Each row comes from the steps of one path. Every step used is in the known rows, and no mark comes twice. Write the path behind each row, first mark first.
Known rows
s -> t: [-4.99 -1.18  1.43 -6.50 -3.39  0.53 -3.09 -0.08 -3.01 -1.29  4.98  5.91
 -4.17 -1.17  2.06 -5.77  1.40 -4.91 -3.01  2.86  0.28  1.90  1.18]
p -> l -> t -> z -> v: [-4.24  1.86  4.16 -5.49 -3.82 -2.86 -8.47 -3.63  0.08  0.49  1.37  4.28
 -2.74  2.08  6.17  1.46  1.10 -1.16  3.47  3.75 -0.66 -4.76 -2.13]
l -> z -> t: [-5.63  2.19  6.42 -5.69 -5.64 -2.40 -8.22 -2.40 -2.67  0.06  2.42  1.79
 -1.42  4.94  2.67  2.09  0.98 -3.10 -0.87  4.02  0.27 -2.89 -2.66]
l -> t: [-4.37  2.86  3.42 -8.41 -6.77 -1.69 -4.83 -0.08 -2.66  1.18  2.87  0.38
 -1.38 -1.27 -0.32 -1.80  1.45 -3.07 -0.73  2.93  1.89  0.16  0.55]
h -> s -> t -> z -> l: [-4.28 -0.49 -1.68 -6.24  2.29 -4.00 -7.40 -3.87 -1.43 -0.41  4.51  5.23
 -3.94  3.86  4.13 -3.11  1.88 -0.80  0.94  6.57 -0.37 -3.27 -1.97]
z -> v -> t -> p: [-4.70 -0.87  1.13 -6.99 -7.05  6.37 -5.92 -2.47 -4.22 -0.19  3.84  0.52
 -3.47  3.24  3.43  1.81  2.15 -1.70  1.50  5.13 -4.87 -2.21  0.69]
p -> l: [-4.67  3.12 -0.99 -5.54 -6.14 -2.20 -2.89 -5.47 -1.53 -3.99  3.29  2.18
 -1.23 -0.18  4.43 -2.49  0.80 -3.42 -1.64  2.99 -0.71 -1.29  0.71]
s -> h: [-2.66 -0.33 -5.63 -9.12 -2.08  6.73 -5.36 -0.77 -1.25 -2.79  2.93  0.41
 -3.23 -5.62  4.72 -3.36  1.81 -6.43 -1.46  3.96  0.03  4.04 -0.72]
t -> p -> l: [-5.63  1.35 -3.33 -5.04 -7.84  0.30 -3.46 -6.28 -2.25 -2.75  4.26  1.23
 -1.42  3.88  4.65 -2.33  1.74 -1.65 -0.36  4.93 -2.59 -0.70  0.53]
l -> z: [-4.63  0.98  5.55 -4.42 -6.01 -2.81 -6.96 -1.62 -0.04 -1.70  2.27  3.01
 -1.80 -3.52  2.73 -1.29  1.32 -3.58  0.43  4.36  1.94  0.06 -0.19]
v -> t -> h -> s: [-4.16  0.66  0.25 -7.65 -3.34  3.84 -6.12 -0.64 -3.80 -1.46  6.00 -2.19
 -4.26 -3.71 -2.54 -1.88 -0.47 -5.17 -3.01  2.74  1.75 -0.38  2.55]
p -> l -> z -> v: [-5.01  3.08  4.22 -3.81 -6.45 -3.40 -7.64 -4.44  0.42 -1.85  0.77  4.68
 -2.65 -2.78  7.21  1.81  0.74 -2.54  2.52  2.87  0.09 -5.63 -2.14]
h -> s: [-2.34 -0.53 -0.02 -6.46 -3.30 -0.55 -4.35  0.15 -1.41 -3.98  4.35  0.29
 -4.92 -4.81 -1.23 -2.46  1.09 -6.80 -0.83  3.47  2.48 -0.64  3.14]
h -> s -> t -> p -> l -> z -> v: [-5.72  1.37  1.80 -3.79 -6.52 -3.57 -8.41 -4.37 -0.90 -0.84  2.72  5.15
 -3.73 -0.35  6.12  0.68  0.92 -1.67  2.27  4.29 -0.51 -5.32 -2.32]
s -> t -> z -> l -> p: [-6.08 -0.66 -0.71 -5.72 -2.64 -2.60 -4.97 -3.66 -1.16 -0.19  4.02  2.62
 -2.56  1.58  4.11 -1.64  4.43  0.51  1.49  6.80  0.98 -1.12  1.26]
t -> z: [-3.07 -1.84  4.14 -5.11 -1.19 -0.22 -6.81 -1.87  0.61 -1.64  3.02  3.61
 -2.74  2.55  3.54 -2.25  1.81 -3.05  1.60  5.38 -0.07  1.07  0.74]
s -> h -> t -> p -> l: [-6.84  0.23 -5.26 -6.42 -7.18  0.91 -4.68 -6.25 -3.04 -1.83  5.76  1.87
 -2.10  3.59  4.91 -3.78  1.18 -1.34 -1.81  5.59 -2.49  0.74 -0.13]
l -> z -> v -> t -> h: [-6.32  2.76  4.49 -6.87 -5.05  6.71 -8.04 -2.38 -3.36  1.17  3.83 -0.50
 -2.35 -2.39  2.19  0.57 -0.78 -2.45 -1.90  1.49 -0.11 -1.71 -0.42]
s -> h -> t -> z: [-4.80 -3.49  1.46 -6.96 -0.25  0.67 -8.71 -1.89 -0.57 -0.22  5.17  4.54
 -3.73  2.11  3.85 -4.35  1.01 -2.64 -0.48  6.32  0.07  3.10 -0.14]
z -> v -> t -> p -> l: [-5.75  2.26 -2.09 -6.02 -8.08  0.77 -4.78 -6.80 -3.87 -1.84  4.23  1.28
 -1.50  4.58  5.34  0.33  1.14 -0.49 -0.19  4.78 -4.80 -3.24 -0.37]
p -> l -> t -> h -> s: [-5.09  2.25 -1.52 -7.27 -4.92  0.07 -6.28 -1.80 -2.94 -0.29  5.81 -2.15
 -3.16 -2.29 -2.42 -3.19 -0.38 -3.86 -2.57  2.86  3.55 -0.32  1.35]
l -> z -> v -> t: [-4.18  2.46  6.67 -7.35 -5.64  0.72 -7.71 -2.11 -3.78 -0.55  2.34  2.50
 -2.67 -2.39  3.84  3.62  0.30 -2.48  0.22  3.05 -2.89 -4.95 -0.73]

Write each row's path
[-5.78 -0.97 -1.57 -5.85 -2.26 -3.51 -5.31 -3.40 -1.30 -0.45  4.62  2.11
 -3.19  1.18  3.03 -1.74  4.20  0.19  1.42  7.14  1.53 -1.56  1.55] : h -> s -> t -> z -> l -> p
[-5.46  2.24  3.02 -3.59 -7.23 -2.22 -7.95 -4.81  0.08 -1.31  1.28  4.25
 -2.74 -0.77  7.35  1.92  1.21 -1.66  3.16  3.82 -0.83 -5.35 -2.24] : t -> p -> l -> z -> v
[-6.48 -0.80  0.36 -5.85 -3.04 -2.77 -5.29 -3.77 -0.76 -0.24  4.20  1.98
 -2.61  1.09  3.81 -1.22  4.05  0.54  1.54  6.81  1.52 -1.44  1.89] : h -> t -> z -> l -> p
[-6.26 -3.73 -3.44 -7.43 -5.86  6.52 -5.77 -1.74 -3.02 -0.13  6.09  1.41
 -4.31  2.00  2.74 -4.09  2.20 -2.95 -0.80  6.24 -1.63  3.53  1.09] : s -> h -> t -> p
[-5.12  2.20  0.44 -6.52 -4.55  0.82 -8.09 -2.90 -3.39 -0.95  5.49 -1.07
 -3.63 -2.92 -0.36 -0.43 -0.95 -3.33 -2.01  3.10  1.29 -2.90  0.46] : p -> l -> z -> v -> t -> h -> s
[-3.71 -1.32  3.53 -4.94 -1.17 -1.17 -8.24 -1.72 -0.06 -0.76  2.77  6.39
 -5.34  0.63  5.36 -0.49  1.16 -3.19  2.59  3.91 -0.35 -3.80 -1.01] : h -> s -> t -> z -> v
[-6.33  2.03 -2.42 -5.44 -7.88 -0.21 -4.66 -6.82 -3.39 -1.73  4.23  0.83
 -1.03  8.11  4.72 -0.58  1.52 -1.04 -0.83  5.03 -3.31 -2.21 -1.04] : z -> t -> p -> l
[-5.57  0.92 -1.19 -6.19 -4.54 -0.94 -3.11 -3.19 -1.03 -1.65  2.98  0.25
 -2.36 -2.22  3.45 -0.47  4.36 -1.21  1.28  5.25  1.67 -1.88  2.38] : z -> l -> p
[-4.71  0.79  0.24 -6.77 -3.14  2.88 -6.72 -0.90 -2.96 -1.08  5.37 -2.06
 -4.23 -0.48 -1.98 -1.49 -0.20 -5.52 -2.68  2.62  2.91 -0.98  1.13] : z -> t -> h -> s
[-5.52  0.27  0.27 -6.51 -3.19 -1.76 -5.42 -4.03 -1.72 -0.34  3.61  0.76
 -1.94  1.39  3.85  0.55  4.13  0.84  1.75  6.83 -0.15 -2.19  1.46] : v -> t -> z -> l -> p
[-4.62  1.22  2.97 -6.28 -3.73 -4.90 -7.95 -3.94 -1.07  1.07  3.65  2.84
 -0.63  5.84  2.95 -2.05  1.25  0.13  0.98  5.92 -0.25 -0.07 -1.24] : p -> l -> t -> z
[-4.35 -2.95  3.42 -5.31 -0.53 -1.27 -6.84 -1.50 -0.88 -0.27  4.73  6.55
 -3.52  4.22  3.44 -4.71  1.64 -2.33 -0.10  5.62 -0.55  2.03 -0.07] : s -> t -> z
[-6.90  0.25  0.77 -6.32 -3.46  6.63 -4.70 -0.96 -2.83  0.68  5.63  1.96
 -3.43 -1.61  0.87 -5.95 -0.02 -4.13 -4.14  1.41  2.13  3.13  0.92] : s -> t -> h
[-5.66  2.95  3.08 -3.90 -7.34 -5.85 -6.70 -5.06 -0.50 -2.28  2.79  3.36
 -0.51 -1.23  4.43 -1.50  0.75 -1.87 -0.31  4.70  0.84 -1.31 -1.25] : p -> l -> z
[-6.25 -1.00 -2.55 -6.88 -2.39 -1.21 -6.03 -3.85 -0.96 -0.13  4.30  1.48
 -2.67  0.30  4.61 -1.61  4.10  0.33  1.25  7.29  1.20 -0.16  0.88] : s -> h -> t -> z -> l -> p
[-5.12 -3.14  5.52 -5.59 -1.33 -1.62 -7.57 -1.77 -0.35 -0.46  5.01  5.23
 -3.62  3.12  2.57 -3.86  0.87 -2.40 -0.03  5.58  0.46  1.44  1.31] : h -> t -> z
[-6.50 -3.42  0.60 -6.05 -6.93  4.31 -4.62 -1.62 -2.80 -0.36  5.86  2.11
 -4.24  2.97  1.56 -3.51  2.10 -2.63 -0.33  5.56 -1.22  1.83  2.59] : h -> t -> p
[-4.13  1.00  0.57 -7.39 -3.36  3.93 -6.90 -0.87 -3.43 -1.21  5.34 -1.56
 -4.72 -4.00 -1.37 -0.68 -0.57 -4.97 -2.02  2.32  1.50 -2.09  1.85] : z -> v -> t -> h -> s
[-6.44  1.62  3.71 -3.83 -7.34 -2.92 -8.29 -4.77 -0.38 -0.70  2.23  4.99
 -3.16 -0.51  6.79  1.16  0.76 -1.33  2.36  3.95 -0.54 -5.16 -2.01] : h -> t -> p -> l -> z -> v
[-5.62  0.53 -2.13 -7.32 -6.71  1.63 -5.72 -2.81 -3.34  2.02  4.03 -0.19
 -2.10  5.34  1.84 -1.25  3.09  0.06  1.81  6.41 -1.51 -0.94 -0.68] : z -> l -> t -> p
[-6.78  3.92  0.30 -7.91 -4.04  3.62 -6.55 -2.36 -2.80  2.88  4.11 -1.64
 -1.47 -0.42  0.38 -2.79  0.23 -1.41 -1.86  2.18  2.84 -0.26 -0.96] : z -> l -> t -> h
[-3.75  0.94  5.42 -5.78 -3.22 -1.33 -8.58 -1.90  0.32  0.68  1.13  4.20
 -3.36  0.98  5.39  1.52  1.40 -2.02  3.85  3.55 -0.14 -4.17 -1.63] : l -> t -> z -> v
[-3.77  0.55 -0.31 -6.00  1.51 -2.33 -6.97 -4.35 -0.15 -1.13  2.72  3.68
 -2.79  3.19  5.36 -1.39  2.18 -1.00  2.23  6.06 -0.64 -3.48 -1.73] : t -> z -> l
[-6.15  0.31 -4.71 -5.31 -7.02 -1.36 -3.89 -5.77 -3.50 -2.15  6.08  2.78
 -2.58  4.67  3.46 -4.10  1.42 -1.45 -1.60  5.44 -2.43 -0.51  0.29] : h -> s -> t -> p -> l
[-6.40  2.16  2.03 -4.49 -8.65 -3.64 -7.58 -5.83 -2.41 -0.97  3.93  2.29
 -0.40  2.40  4.23 -0.37  1.07  0.04 -0.01  6.22 -1.78 -1.51 -1.59] : v -> t -> p -> l -> z
[-4.72  3.41  5.47 -7.07 -6.27 -0.75 -7.68 -3.80 -3.99 -0.88  2.59  2.59
 -2.01 -1.23  4.65  3.52  0.00 -1.63 -0.18  3.21 -3.46 -5.55 -1.27] : p -> l -> z -> v -> t
[-6.97  0.49 -2.38 -5.35 -8.01 -0.73 -3.88 -6.21 -2.84 -1.96  5.61  2.37
 -2.03  4.27  4.06 -3.43  1.11 -1.15 -1.48  5.09 -2.22 -0.40  0.93] : h -> t -> p -> l
[-4.64 -1.28  0.46 -7.40 -7.08  6.43 -4.90 -2.13 -4.71 -0.54  4.80 -0.32
 -2.81  3.68  1.73  0.03  2.28 -1.99  0.05  5.66 -4.50  0.24  1.69] : v -> t -> p
[-4.02  0.08 -0.73 -6.44 -3.16  3.43 -5.46 -0.38 -1.77 -2.18  5.32 -1.64
 -4.59 -4.64 -2.07 -3.32  0.00 -6.11 -2.17  2.53  3.64  0.48  2.73] : t -> h -> s
